Each row was made from one small tree. The marks that hang from a mark follow it in brackets, in alphabetical order. Every link used is in the known rows. Write each row's tree.
In the rows, 128 means zero.
Known rows
E[B S[P X[C R]]]: [127  69 136 151 122 159 124 164 150  41 110 117 124 107 149 123  86 150
 136  51 120 117  69  52 197 140  75 127 135  83 132 161 115 127 177 111
 116  89 134 125 104  79 122  80 131  48 157 168 151 145 132  90 133 165
 127]
S[E[B] P X[C R]]: [140  75 145 164 107 167 128 159 168  68 101 151 143  96 154 164  93 150
 144  77 127 118  93  28 182 109  63 125 136  80 132 162 104 124 168 118
 115 120 120  97 109  54 149  92 146  28 176 183 189 152 133  71 125 177
 143]
E[B[H] S]: [127  73 121 141 139 144 123 151 137  74 131 111 117 101 132 147 113 133
 118  91 103 113  58 116 195 148 117 129 142 111 118 169 126 115 202 116
 121  89 141 140  91  85 105  87 122  78 135 139 134 140 131 113 164 151
 118]
P[S[E[B] X]]: [141  83 151 176 134 152 137 141 144 107 126 150 145  94 135 168 126 145
 125  95 106 110  93 107 165  99  79 120 139 112 115 169 105 118 194 112
 103 106 140 141  95  76 126  96 155  53 164 145 163 143 145 100 166 171
 139]
U[A W]: [131  91 123 152 131 149 154 124 135 132 125 157 137  97 116 160 128 129
 133  70 117  93  83  75 128  99 155 124 125 115 115 172 136 104 195  99
  95 200 170 115 111  56 138 137 117 111 152 155 114 133 117 123 188 156
 145]
P[S]: [124  91 133 181 165 139 148 141 136 154 137 125 133 102 119 138 164 134
 135  91 102 100  85 128 140 144  95 133 139 125 115 173 122 110 201  89
  99 135 155 160  93  89 121  77 138  83 169 123 112 132 133 126 163 153
 138]
J[B[E[S] H[A]] L[G]]: [142  90 109 164 150 119 155 140  92 127 127 139 117  75 124 163 160 140
 114 154  75  96  69 176 167 109 176 142 126 161 123 164 131 108 173 113
  69 153 101 145  90  86  90  49 129  53 129 124 119 125 112 122 138  95
 126]
B[E[S[P X]] H[A]]: [157  63 119 152 120 123 135 155 105 119 136 146 162  72 114 191 134 125
 130 127  79 115  73 187 175 129 127 122 136 119 122 164 138 107 178 116
  95 137 124 152  93  71 152  89 123  42 129 144 106 139 134  95 148 130
 139]
H[B[E]]: [130  85 119 157 142 129 154 129 106 165 128 132 108  99 121 121 157 117
 130  98  97 106  98 117 156 124 134 141 135 140 130 180 127 109 162  89
  99 153 126 143  78  68 132  67 136  85 157  90 100 142 127 121 150 127
 136]
R[X[C]]: [123  89 116 152 168 144 142 145 140 147 132 132 145 121 122 163 159 132
 155 104 111 109 126 114 163 160 136 134 124 119 136 161 120 105 180  89
 101 170 157 129  97  67 119  77 119 108 156 148 105 123 111 113 116 134
 134]
J[B[E[S] H] L[G]]: [141  97 116 186 159 126 158 140 104 128 132 143 108  79 133 167 166 142
 107 148  84  95  68 151 175 102 173 149 128 159 120 163 127 113 184 124
  76 146 108 144  92  88  85  58 129  59 140 110 119 126 115 118 147 104
 120]
E[S[P]]: [128  77 124 170 132 138 149 161 140  97 130 128 130 100 135 122 128 133
 135  83 108 107  65 127 163 133  88 136 136  94 124 164 121 130 193 107
 104  95 150 140 100  86 122  83 128  80 166 142 127 143 128 111 151 158
 142]
X[R]: [120  85 123 155 152 143 140 138 158 151 121 118 129 107 128 129 149 135
 145  88 116 100  91  64 144 181  90 143 142 113 129 172 129 104 184  83
 111 148 149 126 100  80 141  63 134  87 166 142 132 136 114 121 152 146
 129]
E[B[H] S[X[C R]]]: [129  71 132 143 137 161 116 152 150  62 117 106 129 102 138 165  95 143
 132  76 107 118  71  60 202 161  96 128 140 101 127 164 129 107 192 110
 115  99 135 138  98  82 123  83 125  45 135 149 148 130 133  96 139 153
 110]
J[B[E[S] H[W]]]: [137  84 106 178 145 132 141 142 106 148 134 131 111  87 123 178 144 128
 112 144  78 106  86 160 185 132 153 131 133 154 137 167 134 102 185 116
  84 141 118 150  85  81 127  76 126  59 144 120 105 132 124 111 168 110
 123]
S[E X[R]]: [145  78 142 170 120 154 146 139 164 127 116 157 157  94 144 180 121 143
 140 110 113 110 106  70 153 127  74 137 139  96 129 165 112 112 180 103
 101 129 129 111 105  64 156  85 156  53 168 157 185 139 125  93 156 162
 135]
M[A]: [125  86 123 168 151 134 139 145 137 157 153 125 141  93 113 127 133 133
 151 146 116 104  84 117 128 148 105 143 129 113 123 172 135 118 219  91
 125 156 150 117  82  75 127  83 130  97 149 137 125 113 108 116 157 146
 131]
S[E P X]: [152  78 148 188 103 148 154 155 155 104 125 181 163  84 146 188 118 139
 140 123 117 111 102 115 157  81  76 132 132  86 123 162 104 135 194 129
 102 119 126 103 105  52 145 109 152  45 182 165 183 153 134  81 155 169
 157]
L[G]: [128 110 148 153 152 132 160 128 130 140 142 135 139  97 124 158 170 124
 142 117 113  98  94 110 141 129 109 161 132 103 124 168 127 115 191  88
  87 141 152 118  92  66  87  64 134 111 171 133 135 135 123 129 151 163
 138]
E[B]: [119  83 132 140 137 143 133 140 141 106 129 118 110 107 133 122 131 133
 130  89 115 105  87 100 166 141 116 133 138 114 122 172 117 117 192 105
 128 124 144 118  91  68 105  82 134  96 154 157 139 146 123 121 155 156
 131]
U[W]: [127  97 121 155 138 147 155 132 135 148 141 141 133 104 124 164 116 128
 129 106 111  96 104 107 138 129 126 136 127 117 119 170 128 108 198  95
  91 175 164 123 100  64 119 111 127 103 162 151 123 140 125 122 171 151
 137]
H[A B W]: [117  83 108 107 128 126 144 130  91 175 112 111 129  94 100 153 115 117
 154 134  78 108 125 174 125 141  97 131 125 140 146 179 130  99 172  54
  74 148 128 145  70  60 141  49 131  91 162 124 127 149 127 135 149 108
 147]
E[B[H[A W]] S[P X[R]]]: [135  64 121 129 107 142 116 161 126  59 114 119 147  86 130 190  73 141
 130 106 102 120  80 139 193 139  79 119 135 102 133 165 126 116 186 110
  98  93 125 131  94  71 140  82 123  46 148 168 152 158 138  92 164 143
 130]
B[E H]: [146  84 122 168 153 128 137 138 116 168 148 135 138  84 113 185 172 117
 122 128  94 105  84 147 165 148 144 137 145 138 112 173 139  96 186 113
 110 167 137 143  90  68 140  92 121  72 140 122  93 135 125 112 161 134
 127]
J[B[E H[A W]] L[G]]: [138 101 110 156 150 119 153 132  83 160 129 146 124  70 117 196 158 136
 118 178  73  95  99 188 151 109 169 141 123 175 128 167 132 101 173 102
  64 175 105 138  85  68  92  49 127  62 145 133 122 134 114 124 148  89
 129]

Write each row's tree
[146  75 115 138 140 123 132 138 106 168 139 133 146  77 101 178 160 116
 135 133  80 107  83 176 155 159 148 127 140 142 118 173 142  90 178  99
 103 170 132 145  88  65 145  81 121  67 130 139  94 132 125 117 146 124
 136] | B[E H[A]]
[138  74 137 178 122 141 154 161 138  87 133 141 148  96 142 148 112 138
 137  94 108 110  81 132 167 115  81 135 131  86 126 161 118 133 196 115
  97  95 142 133 102  78 124  90 137  64 165 148 143 140 133  99 155 158
 142] | E[S[P X]]
[148  82 149 185 113 161 149 159 157  97 120 167 161  89 144 178 110 139
 152 106 114 115 105  80 158  88  72 131 129  82 126 158 107 126 186 114
 100 129 128 106 108  51 151 103 148  38 179 171 178 143 135  79 122 171
 155] | S[E P X[C]]
[153  69 115 141 115 124 131 154  90 134 137 145 167  70 109 218 115 122
 128 144  73 115  92 216 170 127 108 120 133 128 127 164 140 101 175 104
  79 135 130 157  85  66 152  88 120  50 141 146 104 144 140  98 161 122
 139] | B[E[S[P X]] H[A W]]
[133  82 129 148 141 142 123 140 128 131 125 131 137  87 112 181 126 135
 126 115  90 109  85 146 155 125  88 114 138 131 118 174 118 102 190  95
  93 117 143 154  88  78 134  84 139  65 160 144 141 150 144 113 168 153
 140] | P[S[E[B[H[A W]]]]]
[132  83 140 176 132 158 145 158 158 106 117 137 153  99 142 159 119 142
 160  83 124 111 107  49 158 142  70 138 133  89 135 163 122 116 185 101
 101 150 135 112 110  61 152  83 134  44 181 166 151 140 125  89 121 154
 139] | S[P X[C R]]
[132  68 131 154 127 158 117 165 151  44 113 116 129  96 144 165  88 144
 133  75 115 121  66  66 209 143  84 125 139  92 127 163 125 120 190 119
 114  98 129 129 103  76 132  90 121  39 147 155 150 143 136  85 138 159
 123] | E[B[H] S[P X[C R]]]
[137  85 103 194 158 131 153 143 113 160 132 141 101  83 132 157 165 142
 111 153  84  95  83 149 161 117 180 135 130 173 116 168 125 106 192 129
  97 174 104 137  94  79 111  72 131  51 139 124 115 130 106 119 150  90
 122] | J[B[E H] L]
[143  83 112 152 145 129 131 142 103 154 147 127 144  83 112 198 140 120
 115 128  78 110  86 179 169 145 121 132 140 137 121 169 144  95 183 103
  90 136 147 164  82  78 139  83 116  74 144 115  90 136 135 112 174 129
 121] | B[E[S] H[W]]
[140  80 142 152 126 171 119 144 168  94 110 137 143  95 141 194 103 143
 141  97 114 117  98  29 186 136  83 125 139 101 127 164 116 104 181 109
 112 134 122 110 103  59 149  91 141  31 151 165 188 138 132  81 132 164
 123] | S[E[B[H]] X[C R]]
[142  81 112 128 137 122 128 134  93 181 141 131 152  76  97 207 148 114
 132 151  72 108 104 204 147 155 128 126 137 149 125 172 146  84 177  85
  88 170 137 152  80  59 151  77 118  74 140 142  93 139 130 119 160 114
 134] | B[E H[A W]]
[151  67 113 138 117 125 124 152  96 134 130 138 167  71 111 215 111 127
 130 131  76 117  89 192 172 143  99 123 137 126 130 166 143  97 166  97
  78 136 128 156  89  70 163  77 120  43 143 144 107 145 138  97 161 124
 133] | B[E[S[P X[R]]] H[A W]]
[133  64 124 133 118 153 115 166 140  45 108 111 138  92 133 163  82 143
 140  83 106 122  64  94 201 150  87 119 136  94 130 162 126 117 183 110
 110 103 122 129 101  75 138  83 121  34 138 170 149 143 135  88 129 152
 129] | E[B[H[A]] S[P X[C R]]]
[131  85 138 169 148 147 133 141 145 120 128 136 124  97 128 140 138 141
 124  85 104 106  76 102 157 113  91 121 142 119 113 172 107 115 189 106
 108 111 149 146  93  84 124  85 148  69 166 138 145 146 140 113 164 171
 140] | P[S[E[B]]]
[137  73 119 165 126 134 151 143 112 131 115 136 119  97 131 127 130 130
 128  82 101 113  87 102 174 117 110 139 136 120 136 175 126 118 155 100
  89 132 116 146  86  77 149  64 138  59 160  94 111 145 132 103 151 133
 135] | H[B[E[S[P X[R]]]]]
[137  68 116 131 118 129 144 145  90 125 108 129 133  90 113 121 118 121
 149  91  79 117  87 139 162 120 116 125 127 123 140 171 129 110 147  80
  80 142 111 152  82  68 145  58 132  49 143 123 110 135 135 109 114 122
 147] | H[A B[E[S[P X[C]]]]]
[139  82 105 185 141 132 143 150 108 137 131 139 112  82 125 177 139 130
 113 143  85 107  81 169 191 120 148 130 134 148 136 166 131 110 182 121
  82 139 116 144  87  77 135  81 122  53 152 123 104 141 127 103 168 115
 131] | J[B[E[S[P]] H[W]]]
[127  66 117 119 130 137 121 151 126  76 124 106 119  98 121 143 106 132
 126 100  94 114  58 145 187 154 118 122 140 113 121 169 130 112 193 105
 119  94 136 142  89  83 109  79 122  73 125 152 133 139 131 119 152 142
 127] | E[B[H[A]] S]
[125  69 114 109 128 136 115 149 116  90 124 105 125  94 118 166  94 130
 125 110  85 114  74 170 179 152 107 120 137 120 127 169 132 106 191  92
 108  93 143 147  84  79 113  74 118  79 134 152 131 144 134 118 163 137
 125] | E[B[H[A W]] S]
[131  92 148 184 163 154 147 143 137 136 134 130 150 102 122 157 144 138
 147  87 102 107 104 104 146 134  81 131 134 117 120 167 122 106 202  92
  90 139 152 157  97  81 126  88 142  57 167 136 127 121 139 111 137 153
 135] | P[S[X[C]]]
[126  69 121 110 124 154 107 151 127  73 111  99 143  96 124 183  72 139
 140  97  91 121  87 109 187 166  80 118 134 110 135 164 132  98 181  85
  96 106 135 143  90  76 131  73 121  46 133 166 147 134 137 100 141 138
 116] | E[B[H[A W]] S[X[C R]]]
[138  84 143 151 136 156 121 143 131 113 120 135 155  87 117 202 110 137
 138 111  88 116 104 128 160 113  75 110 134 123 121 168 117 101 190  92
  88 125 137 151  90  70 141  89 144  38 159 157 157 136 151  98 143 155
 137] | P[S[E[B[H[A W]]] X[C]]]
[130  66 122 116 117 144 114 148 126  77 118 111 144  92 125 189  78 139
 128 108  91 119  85 135 189 157  86 120 138 112 133 166 130 103 185  99
  98  97 132 141  89  77 130  75 125  55 134 162 151 144 136 104 165 138
 118] | E[B[H[A W]] S[X[R]]]
[133  67 127 125 111 150 118 165 120  54 119 116 145  88 127 188  73 137
 138 106  94 122  81 145 191 128  84 116 132 101 132 162 125 116 189 105
  97  95 133 137  92  66 125  89 117  42 145 175 149 147 142  93 139 145
 134] | E[B[H[A W]] S[P X[C]]]
[127  87 105 195 164 138 157 144 133 145 128 130 101  88 136 159 153 145
 122 161  93  93  90 140 157 126 162 139 130 163 119 168 121 113 214 122
 101 164 110 127  98  80 107  71 132  56 146 134 142 130 103 121 151  94
 125] | J[B[H] L]
[126  91 114 142 138 129 149 125  89 185 127 128 117  97 113 154 137 116
 128 116  87 108 122 154 144 121 113 139 132 149 138 180 131 101 162  74
  74 153 133 151  70  62 142  61 131  90 172  93  97 148 131 125 166 119
 133] | H[B[E] W]
[132  75 133 171 130 154 141 163 150  84 115 129 147 105 142 138 106 143
 151  69 111 114  79  73 169 145  67 136 135  84 134 159 125 123 183  98
  95 104 139 135 106  82 140  81 131  51 165 152 143 130 129  95 129 159
 133] | E[S[P X[C R]]]
[128  75 109 106 122 132 131 134  79 157 104 114 139  94 104 150  99 122
 147 100  68 118 111 151 148 145  93 125 127 137 153 173 138  89 137  53
  62 144 121 166  73  70 155  41 131  58 150 120 108 135 135 117 131 107
 132] | H[A B[E[S[X[C R]]]] W]
[150  80 124 157 136 133 133 143 103 146 147 140 157  81 116 219 127 123
 116 135  78 114  99 186 174 133 117 131 139 131 122 166 142  96 186 107
  83 130 143 160  85  71 141  91 123  60 141 121 104 133 139 103 176 128
 121] | B[E[S[X]] H[W]]
[130  73 103 111 114 118 141 140  71 153 114 126 130  87 103 145 115 117
 137 112  72 114 101 199 145 122 102 125 126 139 146 176 134 104 144  69
  69 135 123 162  70  69 148  48 127  75 158 118  98 150 135 121 149 113
 147] | H[A B[E[S[P]]] W]
[139  60 129 141 107 140 126 163 129  46 123 129 140  86 132 172  90 137
 130 107 102 119  64 147 201 121  99 119 135  96 123 164 120 126 196 124
 110  91 124 128  97  69 120  96 125  48 135 170 151 152 138  93 154 148
 137] | E[B[H[A]] S[P X]]
[133  73 112 110 113 122 143 133  69 157 116 126 138  88 105 156 104 118
 138 124  66 116 114 194 146 122 104 126 126 140 146 174 133  99 146  63
  61 133 122 163  69  68 147  53 133  69 148 118 109 142 138 123 150 106
 140] | H[A B[E[S[X]]] W]
[144  87 149 192 143 148 147 141 144 134 133 156 157  92 131 176 138 140
 134 103 100 107  98 119 150 105  74 126 138 112 115 168 110 115 197 106
  90 118 144 147  98  80 135  94 156  54 171 132 157 137 143 105 164 165
 143] | P[S[E X]]
[126  74 122 124 134 137 124 143 129 110 128 114 123  92 116 159 127 125
 134 117 101 108  82 135 172 152 128 125 139 126 119 174 127 106 199 105
 126 137 134 122  89  63 116  82 124  78 135 161 136 147 125 118 151 137
 132] | E[B[H[A]]]
